Each row was made from one path, in order. Every step used is in the known rows, and no mark comes twice. Write each row's path.
Known rows:
L-A: [ 20  11  11  19 -14   2 -24 -13  -4  27 -42 -33  28  27 -11   1 -36  36
 -21   2  26 -14 -28  23  14  -6 -27   4  -7   9 -12  30 -12 -18 -18 -30
   1  10   2  24 -11]
K-M-A: [-20  17 -27  -8 -18  18 -36   1  47  20   6   8 -52 -15 -19  15   6  12
   8 -15 -41   6   3 -17  -3 -29  11  34   9  10  49   2  10 -19  45  50
  11  12 -32  -6 -43]
R-K-L-A-M-P: [ 15 -57  80  34  43 -22 -24  18 -92   1   0 -15  19   5 -28  38  55 -21
  22  -9 -16 -18 -26   4 -20  -3 -44  -3 -16 -36  21 100 -34  30  -9  -2
  97 -26  18   3 -30]
P-M-A-L: [ 24   4 -40  22  -9   1 -61 -39  60 -19  -9   8  20  -2   4 -14 -29  -2
  37 -28  22  14 -52 -24  16 -48 -24  32 -13  47 -12   3 -12   6  65   1
  12  28 -11 -15  22]
K-M-A-L: [ -6  17 -42  -6 -29  24 -59  10  33 -12  32  32 -68 -13  -2  23  24  -5
  17 -14 -13  31 -18 -52   0 -27  26  43   3  14   4   0   4   0  75  52
  30   2 -48 -14   2]
G-K-M: [-29  29  35 -15 -19  28  48  15  14   6   5  -9 -44 -24 -11  -4  -5   3
 -33  27  -6 -24   1  16  13   8  21 -28  15 -16  17  -7 -22 -10 -25   2
 -20  -7 -67 -42 -21]
G-K-L: [-24  31  27  12 -34 -31  48   9  11  24   4  -5  14 -14  -3  -9  23  -3
 -19  -4  31 -21  -6  24   9   0  23 -29   2 -18 -14 -28  11 -30 -32 -44
 -22 -15 -22   6  -7]
R-K-M-A-L: [-16 -15 -10   5 -13  39 -61  -6   0 -13  38  43 -59   8  -3  31  43 -47
  -6 -21 -60  36  29 -39 -13 -16 -11  49 -23   4  48  47  11  17  70  46
  53 -17 -46 -22  -3]
R-K-M-P: [-17  -3  59  14  34  10 -34  -3 -44   5   1  -8 -25 -10 -38  16  56 -38
  29 -23 -65  -1  21 -11 -10 -12 -19  25 -10 -38  86  60   3   0  -7  27
  44  -2 -15 -68 -23]
E-G: [-17   3  14  25 -18 -19  -8  29  44  51 -53  -9  -8   9  -3  -3  34  18
   7  -5   0   8  28  -4   8  20  16  41 -17  16   2 -19  31 -25 -46 -54
 -27  18  47   0 -10]
G-K-M-A-L-F: [ 14  10 -35 -26  28  50  18 -26   3 -57  39  28 -99   0  34 -11 -13  -3
 -14  33  16   1 -27 -11  -6  -1  33  -7  16  -1 -23 -20 -30  26  58  82
  20 -11 -34 -10   3]
F-L-K-M: [-19  27  -2 -46 -41   3  -1  -2 -37 -15  16   1  24 -23   3 -25 -13  17
  -6  43 -39   6  31  18 -21   8 -32 -53  22  -9  74  28   6 -43 -29  53
 -14  23 -27 -21  15]
R-K-M-A: [-26 -16   9   4  10  28 -50 -15  15  20  20  25 -43  11 -19  18  28 -28
 -15 -15 -87  18  47  -7 -14 -21 -25  32 -16  -2  79  48  10  -5  45  49
  27  -1 -33 -11 -49]
P-M-A: [ 12  10 -21  22   6  -5 -46 -42  75  14 -24 -18  32   6  -6 -21 -50  25
  22 -25 -12  -1 -34   9  14 -59 -45  23  -4  45  25   2 -12  -9  37  -6
 -19  40   1   0 -17]
L-E-G-K-M-A: [-32 -27 -18 -49  62  11  56   8  37 -10   3  12 -37 -11   5  21 -28  -8
 -19  -2 -10  -1  47  -8   4  12   9 -15  26   0 -39 -49   7  40  36  42
 -30   1  20  25 -22]
R-K-L: [-16  -1  33  36 -30 -31 -20  -7 -20  30  13  14  39  29 -16   9  47 -26
 -17 -42 -38  11  57   1 -13   0 -22   6 -24 -19  68  46  24 -31 -17 -43
  13  -9   2  10 -20]
F-L: [-12  54   7  18 -52 -12 -14   5 -11  44   5 -14  38 -16  21 -13   8  39
   5   8 -25  -3  18  17  -8  -2  23  -9  -5  17  50  -2  43 -39 -49 -25
  -8   7  -5 -16 -20]
P-M-A-L-E: [ 47 -15 -66 -10  38  -3 -35 -44  27 -44  12   9  62  21   5  -5 -96  -3
  19 -49  16  16 -28 -35  21 -41 -37  11  11  43 -36 -10 -14  35  75 -11
  -5  39   7  13  38]
L-E-G: [ 10 -20 -12  -7  29 -22  20  15  15  14 -35  -9  27  25  12   3 -31  15
 -16 -27   6  10  56  -7   9  31  -1  18   0  13 -27 -27  37   6 -33 -62
 -42  27  70  27   2]
G-K: [-25  43  19  18 -22  16  37   5  29  30 -22 -28  -7  -3   8 -14 -19  16
 -21  27  10 -26 -11  41  25   5  15 -13  -7  -3 -29 -34   3 -10 -42 -53
 -41 -23 -26 -10 -17]
E-L-K: [ 26   5 -23  23 -24   5   1 -16  15  21 -48 -25  42  48 -22 -43 -42  14
  43  -1   3  13  -6  38  14  29 -17 -18 -14   4  37 -46 -32 -39 -35 -20
 -69   3  55 -36  68]
L-E: [ 27   9 -26  -5  13   3   5  -2 -14   8 -13 -24  44  40   7  -7 -63  12
 -22 -28  -7   7  30   2  13   8  -7  -3   9  12  -6 -21  20   1 -21 -55
 -41  19  22  17   0]
J-K: [-10  23  20  42 -49   8 -11  -8  37  48  10  -8  10  -6  -7 -16  55  -2
 -14  21 -20 -15 -24  29  -7  -9  33  26 -34  11  17  -1  13 -22 -44 -41
 -46  -8 -35   9 -42]
R-K: [-11   2  29  43 -15  12 -27 -10  -6  36 -17  -9  17  35  -2  -3  22 -11
 -20 -18 -56  12  46  17  -2   5 -28  23 -37  -1  48  40  26  -9 -35 -56
  -4 -10  -4 -12 -27]
F-L-A: [  7  31  14   7 -30 -14 -13 -14 -40  29  -6 -32  63  -2  12  -2 -30  58
 -12  18   6 -27 -13  28  -4  -4 -12 -24  -8  15  19  33  17 -30 -32   4
  18   5  -7  12 -10]
P-M-A-L-K: [ 34 -18 -54  -4   3   6 -59 -54  42 -51 -23  -2  51  21   3 -42 -67  -7
  42  -4  22  28 -45  -4  15 -38 -79   8   2  46 -21   7 -30   2  59  18
 -15  27  17  10  61]

Write each row's path:
[-45   7  36  11 -20 -51  59  21  38  32 -24   6   5 -23   1   4  52  -2
 -12 -13  39 -13  18  12   2  25  28 -18  -7 -21 -31 -48  21 -22 -41 -45
 -22 -16  35  11  -3] | E-G-K-L
[  3 -35 -55 -36  31   4 -14  13  23 -28  16  44 -45  -3   5  35   0 -24
   9 -35   4  43  36 -71  -8   9  16  39  16  14 -33 -22  19  33  71  43
  17  18  23  15  22] | K-M-A-L-E-G
[-18 -19  19 -55  37   3  80  20   3 -13   0   1 -21 -14  -1  10 -35  -9
 -42   4   4 -14  52  -8   9  34   6 -35  26 -15 -31 -29 -12  28 -27 -12
 -40  12   8 -10  -3] | L-E-G-K-M
[-41   6  28  16  -5   0  54  27  52  33 -53 -25 -17  -6   7 -10  17   9
 -17  24  19 -16  16  25  18  29  19   9 -13   5 -46 -51  19  -5 -52 -51
 -40 -11  24  -9 -10] | E-G-K
[-13 -50  62   1  13 -26  73  51  -8  -4 -28  -6 -15 -12  -5  25  20   4
 -37  42  64 -34 -23  10  -2  32  13 -30   0 -16 -75  12 -47  34 -42 -37
  30 -18  13  34 -20] | E-G-K-L-A-M
[  2  21 -52  32 -31  14 -61   0  43  13  -2  14 -27   6  20   8  12   2
  33 -15   3  33 -25 -23   9 -20  23  61 -16  31 -26 -26  36  -6  51   3
  10 -11  -9   9   6] | M-A-L
[ -4  12  -2 -20   6 -30  66  -2 -19  -4  22 -10  51   6   6  -2 -43  -1
 -34 -31  27 -22  20  21  12  10   5 -54  26 -23 -33 -37  10   2 -22 -50
 -40 -12   0  39   7] | G-K-L-E
[-51  10  58 -17  37  -4  51  29  10   7 -32 -23 -58 -66 -24  17  60  -6
  40  10  14 -26 -13   1   4  10  27   3  13 -33 -10 -19   1  11 -25  28
  10 -11  15 -66  -1] | E-G-K-M-P
[ 23  -1  14  32 -18 -34  10 -30  -3   6  42  22   8   9  10 -28  60   0
 -25   8   9 -17  -6  22 -38 -10  43 -14 -17 -17  44  12  -5 -35 -32  -9
 -12   7   6  45 -32] | J-K-L-F
[ 10 -23  51   5  -6  -8  61  35 -33  -8   9 -16   1  -5  -2  24 -13   9
 -44  43  48 -45 -56  27   5  10  -1 -56   6 -22 -52  33 -58  22 -35 -33
  33 -27 -33  24 -29] | G-K-L-A-M
[-32  12 -32 -44 -21   9 -24 -17  -8  -4  16  15   7 -26  10 -12 -10  24
  17  36 -50  16  24  13 -27 -15 -34 -28  27   7  69  12  25 -33  28 103
  -4   5 -10   7  -1] | F-L-K-M-A
[-18  10  25  39 -62 -46  -3 -10  20  47  37  17  31 -23 -16  -9  87 -14
  -8  -4  -2 -15 -13  10 -19 -16  42   2 -25 -13  37   6  18 -44 -31 -31
 -21  -1 -28  35 -34] | J-K-L
[ 25  -1 -71   1  15  11 -41 -16   5 -18  16  15  10  22  29  14 -42  -2
  10 -41   4  30   5 -33  16 -11   6  31   5  21 -53 -36  33  28  64  -5
  -6  -5  15  32  18] | M-A-L-E
[ 17 -32  63  36  12 -28  -6  18 -52  15  26 -15   6 -36 -29  27  94 -14
  31  25  25 -46 -97  12 -26 -22  21  -5 -20 -25 -12  72 -41  23 -28  12
  62 -14 -16  28 -52] | J-K-L-A-M-P
[ -7  30 -13 -11 -38  -7 -10 -11 -27   6 -14 -16  70  -3  23 -42 -23  32
   4  37 -23  11  30  44 -14  16 -37 -39   5  10  35  -2  34 -46 -50  -1
 -39   0  24   4  16] | F-L-K
[ 41  11  -1  35 -16  -6  -6 -22   0  43 -40 -38  32  46 -33  -5 -43  38
  18 -26  23 -16 -42  18  19   8  17 -11 -25   8  19 -21 -47 -21 -20 -13
 -17   8  28 -27  33] | E-L-A
[ 22   2 -30   2 -37  18 -31  -3  -7 -28 -26   0  25  26  11 -29 -18  -6
  16  21  26  30 -11   3   9  18 -35  14  -1  13 -37  -2   4 -20 -13 -30
 -22  -9  18   3  65] | A-L-K
[ 40   8 -43  -5  -4   7  -9   2 -29 -23   9   4  32  33  18   2 -51  -5
  -8 -26  23  24  10 -30  19  12  10  16   5  13 -46 -22  19  17   2 -63
 -13   5   6  10  33] | A-L-E
[-10 -11 -35 -36  -4  27 -38 -10  28 -11 -14   7 -23   4 -15 -14 -21   3
  13  18 -33  24  12   9  -8  -9 -44  10  21   9  33  11  -8 -18  44  71
 -18   7   1  19   4] | L-K-M-A
[  9  30 -24  -8  -5 -18   8  -5 -49  11  27  -8  76   1  30  -5 -54  36
 -17  -9 -26  -2  45  11  -1  10   4 -34  11  13  34 -15  51 -12 -38 -24
 -26  16  10   2  -7] | F-L-E
[-23 -12  34 -45  83  -5  72  15 -21 -20 -15 -20 -24 -41 -14  18   0 -14
  20 -12   9 -30  11 -10   5  22  15 -18  29 -35 -36 -31  -2  41 -19  26
  -3  -1  35 -35   7] | L-E-G-K-M-P
[ 36 -37 -53  -8  59 -25 -24 -29  52 -40 -20  14  44  15   7   2 -64  -7
  31 -55  30  28   2 -49  13 -15 -29  27   4  49 -44 -29   2  39  66 -11
  -3  47  58  25  39] | P-M-A-L-E-G
[  7   6  -3 -23   6  13 -31   0 -44 -52 -10   0 -15 -26 -21  -9  20 -28
  73  13  17  17 -39 -24  -4  -1 -22   8  20 -23  -8  21 -12  -2  17  58
  28  -5   3 -50  69] | A-L-K-M-P
[ 32  -9  24  29  16 -26   0 -30 -48  -8  13  13  24  57   7 -17  16 -14
 -32 -26 -29   7  60  16 -29  14 -19 -13 -19 -27  69  47   3 -20 -19 -17
  21   4  38  26 -17] | R-K-L-F
[  -2  -14  -13  -16   21    2   55   14    2  -23  -14    5    6    9
   32    5  -26  -18  -22    3   54    9   23  -17   19   42   23  -10
    1    6 -109  -66   14   37  -16  -57  -29  -11   34    5   50] | A-L-E-G-K
[ 20 -58  64  28   0 -11  -9  21 -65   0  15   3  20  34 -15  32  17 -21
 -44   6 -16  -8  12   3 -15  10 -42 -13 -25 -15  25  99 -44  20 -22 -33
  62 -17 -13  34 -39] | R-K-L-A-M
[ -1   1 -47 -55  29  39  30  -4  -2 -53  50  26 -42 -13  14  23 -46 -25
 -21  -1   6   8  -4 -29  13  -5  21 -14  27  -6 -47 -38 -10  49  77  49
  -4 -21 -49   5  20] | G-K-M-A-L-E
[  8  -3 -63   8 -21  27 -61 -17  26 -25 -22  13   8  24  20 -17 -15  -7
  37  14  10  39 -20   4   6  -3 -43  32  -5  26 -44 -21  18 -10  48  21
  -5 -18  26  36  46] | M-A-L-K
[ 47 -17  35  40  40   3  -2  22 -46  26 -35 -51  -4  11 -35  15  -8  23
  74  -2  20 -29 -91  10  14   5  26   2 -18 -13   0   8 -81  29 -30  -1
  38  -9  36 -63  14] | E-L-A-M-P
[-19   3 -19   6 -45  26 -50  -9  42   2  62  47 -67 -38  -6  17  82 -36
  11  18 -26  12 -39 -31 -21 -33  54  42 -22  17   8   6   2   5  58  61
  15 -13 -83   2 -26] | J-K-M-A-L
[-36  35  45 -14  25  16  39  13 -14   5   0 -28 -50 -53 -25   4  29  -8
  29   9  -4 -37 -44  15  15 -11  17 -14  18 -36   1  -6 -14   7 -18  32
   8 -22 -31 -67  -8] | G-K-M-P
[ 16   1  48  18  21  -4 -16  27 -85   8  -3 -44  12 -38  10  20  14  45
  44  42  -3 -31 -62  19 -12 -10  -3 -15   4   1   6  53  -9  25 -40  21
  71  -5   4 -26 -32] | F-L-A-M-P
[ 16   0 -28 -34 -40  19 -26  11 -15 -46   1  20 -22   6 -10 -17 -11 -17
  -1  20  15  31   0 -23   1  14 -28  -3  15   1  -4  18 -22 -13   6  22
   1   7 -33 -19  60] | A-L-K-M
[-62  -5   7 -20  10  16  32  15  72  19 -20   9 -81 -43  -1  16  28  -1
  -4  15  -9  -5  17  -5  -4   1  19  13   7  -5 -13 -35   9  10  26  49
 -13  -1  -5  -4 -32] | E-G-K-M-A
[ 18  -6  28   5 -25  10  -5  27 -60  10  10 -22  20 -11  23  12 -27  48
 -24  60  -6 -24 -27  20 -10   3  -6 -27  -5  16   2  56 -24  10 -46 -18
  42   4 -25  -2 -39] | F-L-A-M
[  5  -3  -7   8 -17 -45  19 -18 -12  18  55  18  64   5  -9   0  31 -26
 -28 -32   0 -16   9   6 -14  -6  24 -21   0 -18  16  -3  23 -12 -19 -36
 -38   1  -9  57 -22] | J-K-L-E
[-12 -21  -2 -52  25   6  66  31 -11 -48  16  23 -29 -20  10  20 -21 -27
 -39  -1  40   7  37 -41  14  38  29 -25  21 -12 -72 -37  -7  45   1  -3
  -9  -6 -11 -16  41] | A-L-E-G-K-M
[ 36   2 -55 -11  10  32 -39 -17   5 -53  34  36 -86  12  24  -7   0   7
  10   6   4  25 -12 -36 -19 -16  28  27  11  10  19   8 -13  11  68  82
  43  18  -9  -5  -3] | K-M-A-L-F
[  3  -1  24   3  26 -44  71   4  11 -10 -16   2 -12   8  22 -20  22  10
 -18   8  54 -16  26  22 -16  33  28 -35   7 -24 -17 -39  -3 -13 -41 -17
 -15   4  68  29   1] | E-G-K-L-F
